(in the rows, 100 means zero)
Known rows, with every step that occurs
m/c/v/z: [60, 97, 81, 67, 89, 124, 99, 108, 96, 106, 87, 72, 105, 107, 120, 83, 115, 77, 125, 100, 77, 114, 105, 86, 95, 72, 115, 86, 120, 89, 90, 105, 118, 87, 93, 87, 97, 98, 96, 113, 110, 76, 92, 112, 91, 112, 109, 132, 81, 106]
q/c/v/z: [69, 108, 78, 67, 78, 135, 102, 103, 99, 108, 85, 74, 110, 107, 123, 101, 128, 84, 121, 101, 76, 116, 111, 95, 92, 61, 118, 97, 117, 87, 100, 101, 129, 96, 90, 84, 98, 101, 94, 109, 104, 72, 89, 119, 98, 109, 116, 134, 72, 101]
k/l/p/n/c/v/z: [69, 97, 83, 58, 75, 117, 90, 95, 106, 106, 95, 78, 114, 125, 117, 99, 140, 62, 121, 120, 85, 105, 96, 91, 103, 57, 130, 85, 135, 81, 82, 108, 113, 82, 87, 92, 117, 111, 96, 112, 104, 71, 98, 118, 99, 88, 108, 144, 87, 111]
m/c/v: [67, 105, 80, 71, 87, 129, 98, 102, 91, 98, 94, 73, 98, 112, 114, 77, 110, 78, 124, 88, 81, 107, 106, 86, 96, 88, 110, 90, 110, 92, 88, 101, 123, 86, 98, 94, 105, 104, 91, 108, 116, 85, 89, 112, 103, 109, 93, 129, 79, 108]
q/k/l/p/n/c/v/z: [79, 103, 84, 49, 78, 115, 90, 84, 112, 109, 98, 78, 116, 132, 128, 108, 149, 74, 124, 125, 85, 116, 101, 99, 95, 46, 126, 100, 129, 81, 87, 93, 112, 82, 78, 92, 123, 111, 94, 111, 105, 70, 110, 122, 107, 91, 110, 135, 84, 122]
l/p/n/z: [67, 95, 107, 81, 88, 119, 99, 93, 106, 136, 83, 84, 116, 125, 119, 111, 128, 83, 127, 115, 83, 105, 115, 88, 85, 82, 124, 88, 117, 86, 69, 112, 112, 88, 80, 98, 114, 105, 102, 100, 121, 71, 83, 118, 99, 98, 113, 130, 77, 97]
m/c: [64, 98, 100, 72, 95, 126, 98, 93, 91, 102, 86, 81, 95, 116, 119, 79, 103, 77, 127, 84, 80, 109, 115, 92, 90, 93, 103, 78, 116, 93, 76, 103, 106, 87, 96, 94, 107, 98, 103, 104, 112, 91, 89, 102, 108, 107, 95, 129, 83, 103]
z/l/p/n/c: [72, 89, 105, 67, 89, 110, 91, 85, 102, 111, 98, 91, 112, 126, 118, 93, 124, 63, 127, 115, 88, 111, 100, 103, 96, 83, 122, 80, 129, 86, 70, 112, 99, 88, 91, 94, 120, 109, 108, 112, 107, 83, 86, 111, 104, 78, 98, 138, 84, 107]
c/v/k/n/z/q: [79, 101, 68, 60, 72, 132, 115, 89, 106, 131, 95, 80, 111, 110, 114, 88, 125, 89, 127, 121, 88, 110, 118, 85, 87, 58, 93, 120, 123, 72, 94, 91, 123, 82, 72, 108, 113, 114, 87, 102, 106, 80, 102, 117, 92, 98, 111, 128, 69, 94]
z/n: [63, 102, 100, 85, 87, 125, 107, 86, 97, 121, 95, 81, 100, 130, 109, 94, 119, 65, 126, 97, 85, 111, 124, 83, 84, 103, 110, 88, 114, 84, 71, 96, 117, 91, 90, 95, 117, 100, 102, 94, 115, 87, 83, 110, 105, 92, 106, 130, 67, 98]
p/n: [75, 99, 103, 88, 84, 129, 104, 88, 93, 114, 85, 81, 105, 122, 116, 97, 125, 64, 116, 92, 84, 107, 125, 91, 82, 97, 115, 89, 111, 89, 66, 108, 112, 90, 94, 105, 115, 108, 99, 98, 119, 81, 79, 119, 113, 88, 100, 135, 68, 105]
z/v: [74, 107, 79, 84, 83, 133, 98, 98, 83, 115, 93, 68, 106, 115, 106, 88, 106, 72, 128, 92, 81, 109, 110, 78, 94, 100, 115, 94, 107, 90, 83, 104, 122, 81, 93, 105, 111, 103, 91, 107, 121, 78, 84, 111, 91, 117, 102, 132, 76, 100]
l/p/n: [68, 102, 113, 88, 88, 119, 96, 82, 102, 125, 97, 81, 109, 131, 111, 103, 128, 73, 125, 110, 87, 97, 118, 86, 87, 93, 120, 87, 117, 83, 62, 101, 112, 90, 86, 97, 122, 104, 98, 98, 121, 75, 79, 121, 115, 88, 107, 131, 72, 98]
l/p/n/z/q/k: [75, 95, 104, 60, 88, 122, 104, 76, 120, 142, 96, 85, 117, 128, 120, 112, 134, 94, 136, 132, 93, 113, 119, 88, 67, 63, 105, 108, 116, 76, 79, 97, 110, 89, 68, 108, 128, 113, 97, 99, 106, 76, 99, 119, 91, 93, 115, 119, 67, 97]
q/k/l/p/n: [86, 106, 113, 68, 85, 113, 87, 67, 105, 116, 99, 82, 108, 141, 120, 112, 148, 72, 122, 107, 87, 102, 118, 105, 86, 71, 119, 100, 116, 79, 69, 94, 114, 84, 79, 100, 139, 107, 101, 99, 113, 80, 96, 116, 119, 95, 103, 130, 77, 111]
c/v/k/q/z/l/p/n: [87, 98, 94, 69, 79, 103, 100, 82, 113, 117, 100, 77, 102, 118, 131, 97, 147, 66, 121, 132, 84, 97, 110, 114, 108, 37, 119, 107, 125, 69, 90, 98, 125, 91, 85, 94, 128, 119, 100, 117, 109, 67, 83, 137, 105, 73, 112, 134, 75, 114]
l/p/n/z/q/c: [66, 92, 100, 58, 81, 128, 109, 84, 120, 130, 97, 88, 111, 121, 119, 105, 136, 91, 130, 129, 95, 113, 118, 93, 75, 58, 104, 96, 123, 81, 87, 106, 114, 99, 78, 98, 121, 116, 90, 101, 92, 78, 92, 122, 97, 87, 112, 127, 67, 90]
m/c/v/z/n: [48, 96, 85, 67, 85, 122, 108, 101, 108, 112, 98, 70, 99, 118, 117, 84, 126, 63, 129, 116, 82, 116, 113, 78, 92, 74, 115, 86, 123, 84, 84, 100, 122, 95, 93, 81, 103, 100, 94, 109, 108, 77, 93, 121, 93, 93, 112, 133, 71, 110]
v/z/l/p: [65, 91, 112, 68, 95, 105, 87, 87, 100, 122, 87, 85, 117, 114, 116, 100, 119, 74, 133, 112, 79, 103, 100, 100, 96, 74, 127, 81, 131, 79, 76, 116, 109, 86, 84, 82, 113, 88, 122, 116, 110, 75, 81, 103, 82, 109, 121, 130, 82, 86]
l/p/n/z/v/k/q/c: [75, 103, 88, 61, 66, 126, 108, 81, 117, 129, 97, 77, 102, 122, 129, 103, 143, 89, 132, 138, 88, 109, 121, 96, 100, 41, 101, 109, 119, 77, 98, 89, 116, 92, 69, 95, 121, 117, 72, 103, 93, 63, 98, 129, 113, 88, 110, 130, 86, 113]
q/k/l: [93, 109, 93, 63, 87, 123, 90, 75, 89, 105, 86, 82, 104, 124, 121, 102, 126, 80, 119, 79, 82, 111, 118, 106, 86, 78, 108, 99, 111, 85, 82, 97, 118, 80, 84, 102, 126, 100, 109, 102, 112, 93, 98, 97, 109, 115, 99, 128, 83, 105]
c/v/z/l: [77, 97, 79, 71, 84, 117, 92, 103, 90, 109, 85, 74, 116, 104, 116, 94, 123, 68, 121, 99, 78, 111, 100, 96, 98, 72, 129, 93, 120, 83, 92, 119, 126, 83, 93, 91, 103, 94, 112, 120, 113, 79, 82, 112, 76, 112, 116, 136, 74, 96]
k/q/z/n: [70, 98, 100, 78, 87, 121, 120, 88, 105, 112, 94, 81, 94, 126, 120, 89, 122, 63, 124, 110, 86, 106, 133, 91, 92, 73, 108, 87, 117, 79, 86, 99, 129, 105, 97, 92, 123, 120, 106, 96, 102, 83, 78, 117, 98, 73, 107, 129, 64, 103]
v/z/n: [56, 97, 102, 78, 87, 120, 105, 90, 104, 126, 87, 78, 106, 122, 116, 99, 120, 65, 128, 111, 84, 114, 123, 81, 82, 85, 116, 84, 125, 81, 71, 102, 114, 95, 87, 85, 108, 93, 108, 98, 111, 78, 86, 113, 93, 93, 121, 131, 68, 97]

Rows
[85, 117, 79, 71, 77, 130, 104, 85, 93, 110, 90, 79, 95, 109, 120, 87, 113, 87, 125, 98, 83, 94, 116, 93, 104, 71, 96, 109, 109, 75, 96, 85, 124, 78, 78, 101, 114, 112, 87, 98, 109, 80, 88, 113, 114, 101, 101, 127, 82, 104]  c/v/k/q
[77, 102, 84, 61, 71, 113, 88, 79, 103, 115, 104, 78, 101, 129, 118, 91, 131, 62, 128, 121, 86, 107, 102, 96, 103, 64, 111, 97, 130, 80, 73, 93, 99, 72, 78, 99, 130, 109, 86, 109, 106, 75, 109, 117, 119, 89, 96, 141, 95, 122]  z/v/k/l/p/n/c
[82, 98, 63, 33, 80, 128, 97, 87, 102, 100, 95, 82, 112, 111, 122, 91, 122, 79, 127, 109, 89, 123, 101, 95, 85, 46, 102, 104, 129, 79, 104, 97, 116, 79, 80, 104, 116, 112, 101, 110, 88, 86, 117, 105, 83, 104, 104, 130, 80, 106]  n/c/v/z/q/k/l
[81, 105, 72, 57, 69, 135, 109, 90, 102, 115, 84, 77, 97, 105, 131, 94, 118, 94, 130, 110, 81, 116, 122, 99, 101, 49, 92, 108, 113, 80, 112, 92, 121, 86, 77, 97, 109, 111, 82, 105, 91, 75, 102, 111, 105, 110, 103, 125, 89, 108]  n/z/v/k/q/c
[84, 104, 98, 71, 88, 120, 109, 83, 102, 115, 79, 82, 94, 112, 134, 89, 110, 83, 121, 99, 77, 102, 128, 110, 98, 59, 100, 97, 120, 77, 88, 93, 113, 89, 84, 97, 114, 111, 112, 100, 107, 78, 90, 112, 112, 92, 107, 125, 83, 107]  v/k/q/z
[68, 94, 82, 60, 84, 109, 96, 96, 105, 107, 104, 87, 121, 120, 113, 85, 129, 67, 129, 131, 82, 111, 95, 91, 112, 58, 127, 90, 139, 79, 87, 103, 114, 92, 87, 84, 112, 106, 99, 119, 105, 72, 88, 115, 86, 86, 115, 140, 84, 101]  k/n/c/v/z/l/p
[65, 102, 68, 73, 84, 126, 110, 108, 106, 110, 96, 74, 106, 122, 120, 86, 117, 64, 120, 111, 79, 127, 112, 89, 92, 71, 123, 92, 121, 87, 91, 94, 126, 97, 104, 89, 108, 116, 100, 109, 114, 78, 93, 125, 95, 81, 106, 137, 66, 119]  q/z/n/c/v
[68, 97, 84, 46, 84, 126, 113, 86, 112, 109, 107, 78, 107, 118, 119, 81, 134, 78, 128, 129, 90, 118, 122, 85, 82, 48, 92, 108, 124, 76, 92, 85, 118, 99, 82, 98, 115, 113, 85, 109, 94, 81, 107, 122, 91, 90, 113, 125, 63, 105]  m/c/v/z/q/k/n
[58, 104, 80, 78, 80, 126, 105, 99, 103, 124, 94, 70, 108, 121, 110, 98, 128, 65, 126, 115, 82, 113, 116, 75, 89, 79, 123, 95, 118, 80, 83, 98, 129, 91, 89, 87, 106, 100, 95, 104, 115, 73, 85, 121, 89, 97, 122, 133, 62, 100]  c/v/z/n
[75, 88, 75, 64, 78, 121, 97, 105, 95, 102, 88, 78, 115, 111, 122, 91, 131, 56, 116, 111, 81, 123, 99, 99, 95, 66, 128, 89, 129, 88, 86, 121, 110, 87, 97, 99, 102, 108, 102, 119, 104, 77, 93, 122, 87, 84, 105, 144, 76, 116]  p/n/c/v/z/l
[68, 95, 72, 47, 77, 128, 115, 91, 110, 119, 98, 81, 102, 111, 120, 74, 125, 86, 130, 122, 89, 112, 115, 89, 90, 52, 86, 111, 128, 77, 94, 91, 116, 87, 76, 104, 110, 110, 83, 108, 98, 85, 110, 114, 96, 94, 103, 128, 77, 104]  m/c/v/k/n/z/q
[78, 102, 80, 59, 85, 121, 107, 95, 106, 100, 92, 72, 86, 107, 136, 76, 114, 81, 124, 104, 77, 105, 117, 107, 106, 46, 97, 99, 119, 81, 102, 88, 122, 90, 92, 93, 109, 117, 97, 110, 103, 77, 96, 120, 112, 92, 99, 127, 87, 119]  m/c/v/k/q/z
[77, 92, 99, 57, 82, 99, 100, 84, 118, 107, 104, 77, 93, 120, 135, 83, 144, 64, 123, 133, 85, 101, 106, 117, 111, 32, 115, 98, 129, 74, 91, 98, 117, 94, 90, 87, 125, 118, 97, 122, 101, 74, 92, 135, 109, 71, 105, 132, 85, 124]  m/c/v/k/q/z/l/p/n
[84, 112, 102, 76, 87, 127, 106, 73, 97, 115, 95, 85, 108, 132, 117, 99, 129, 79, 121, 99, 80, 112, 133, 95, 83, 82, 102, 106, 109, 83, 74, 84, 117, 98, 83, 100, 124, 107, 97, 96, 116, 86, 90, 114, 115, 96, 106, 126, 69, 106]  q/k/n
[77, 111, 84, 79, 72, 126, 104, 83, 92, 122, 100, 74, 103, 122, 113, 86, 123, 69, 124, 111, 80, 109, 124, 84, 97, 80, 103, 111, 117, 78, 76, 85, 113, 84, 81, 102, 118, 103, 84, 103, 117, 75, 94, 119, 113, 101, 105, 135, 78, 109]  z/v/k/n
[73, 89, 88, 65, 85, 131, 116, 90, 100, 122, 90, 90, 113, 116, 108, 87, 117, 82, 126, 109, 90, 109, 125, 81, 80, 78, 96, 97, 122, 81, 84, 110, 118, 94, 82, 109, 117, 113, 98, 100, 101, 88, 89, 104, 82, 93, 107, 128, 67, 82]  k/n/z/q
[80, 114, 80, 62, 69, 136, 106, 82, 97, 107, 97, 76, 89, 110, 124, 87, 117, 84, 128, 105, 84, 110, 123, 99, 103, 59, 91, 109, 110, 78, 105, 82, 119, 90, 80, 95, 116, 112, 77, 102, 92, 75, 95, 115, 118, 101, 97, 130, 84, 110]  z/v/k/q/c
[65, 98, 98, 84, 91, 119, 111, 92, 103, 123, 89, 76, 102, 128, 120, 96, 123, 63, 121, 105, 80, 116, 128, 92, 81, 81, 121, 87, 118, 85, 73, 101, 124, 101, 101, 90, 117, 106, 114, 102, 117, 78, 81, 121, 97, 87, 113, 131, 60, 105]  q/z/n
[80, 88, 114, 74, 89, 104, 101, 85, 107, 109, 97, 85, 105, 126, 123, 96, 140, 59, 122, 121, 86, 98, 115, 109, 101, 58, 125, 84, 124, 78, 79, 117, 121, 101, 96, 94, 131, 120, 113, 114, 103, 77, 71, 123, 94, 70, 108, 133, 72, 105]  k/q/z/l/p/n
[75, 91, 104, 71, 89, 108, 97, 85, 103, 124, 92, 91, 121, 125, 112, 97, 130, 78, 128, 117, 82, 103, 110, 96, 99, 72, 121, 89, 129, 81, 78, 114, 118, 91, 80, 89, 121, 100, 112, 113, 113, 83, 79, 103, 85, 100, 113, 130, 81, 90]  k/n/z/l/p
[63, 82, 107, 61, 88, 105, 90, 88, 107, 116, 90, 90, 116, 120, 124, 96, 127, 62, 129, 127, 84, 117, 101, 102, 94, 66, 127, 77, 139, 83, 71, 117, 94, 91, 89, 88, 111, 100, 115, 115, 101, 74, 90, 113, 93, 79, 113, 139, 86, 106]  v/z/l/p/n/c
[88, 107, 69, 59, 67, 128, 96, 87, 97, 100, 91, 79, 98, 119, 125, 89, 134, 62, 112, 96, 85, 111, 107, 106, 99, 64, 109, 103, 123, 84, 83, 96, 108, 72, 85, 107, 118, 111, 90, 107, 107, 82, 109, 117, 124, 87, 91, 145, 88, 127]  p/n/c/v/k/l
[77, 103, 78, 56, 87, 129, 101, 89, 106, 123, 95, 76, 115, 109, 119, 101, 122, 90, 127, 114, 86, 118, 115, 83, 74, 60, 104, 114, 114, 75, 98, 92, 125, 86, 77, 104, 111, 106, 97, 105, 106, 76, 101, 118, 80, 109, 118, 121, 62, 94]  c/v/z/q/k
[78, 108, 85, 48, 67, 124, 96, 71, 119, 114, 112, 79, 99, 125, 115, 96, 156, 75, 124, 125, 96, 99, 108, 107, 91, 38, 100, 118, 130, 69, 91, 83, 121, 83, 71, 98, 135, 115, 77, 107, 90, 79, 108, 128, 120, 85, 107, 138, 71, 105]  z/q/c/v/k/l/p/n
[80, 99, 88, 50, 86, 133, 112, 75, 105, 107, 104, 94, 108, 125, 118, 83, 116, 79, 129, 112, 91, 124, 127, 92, 78, 73, 85, 106, 122, 81, 85, 82, 102, 98, 83, 109, 122, 121, 93, 95, 93, 93, 105, 109, 105, 77, 97, 125, 70, 103]  z/q/k/n/c
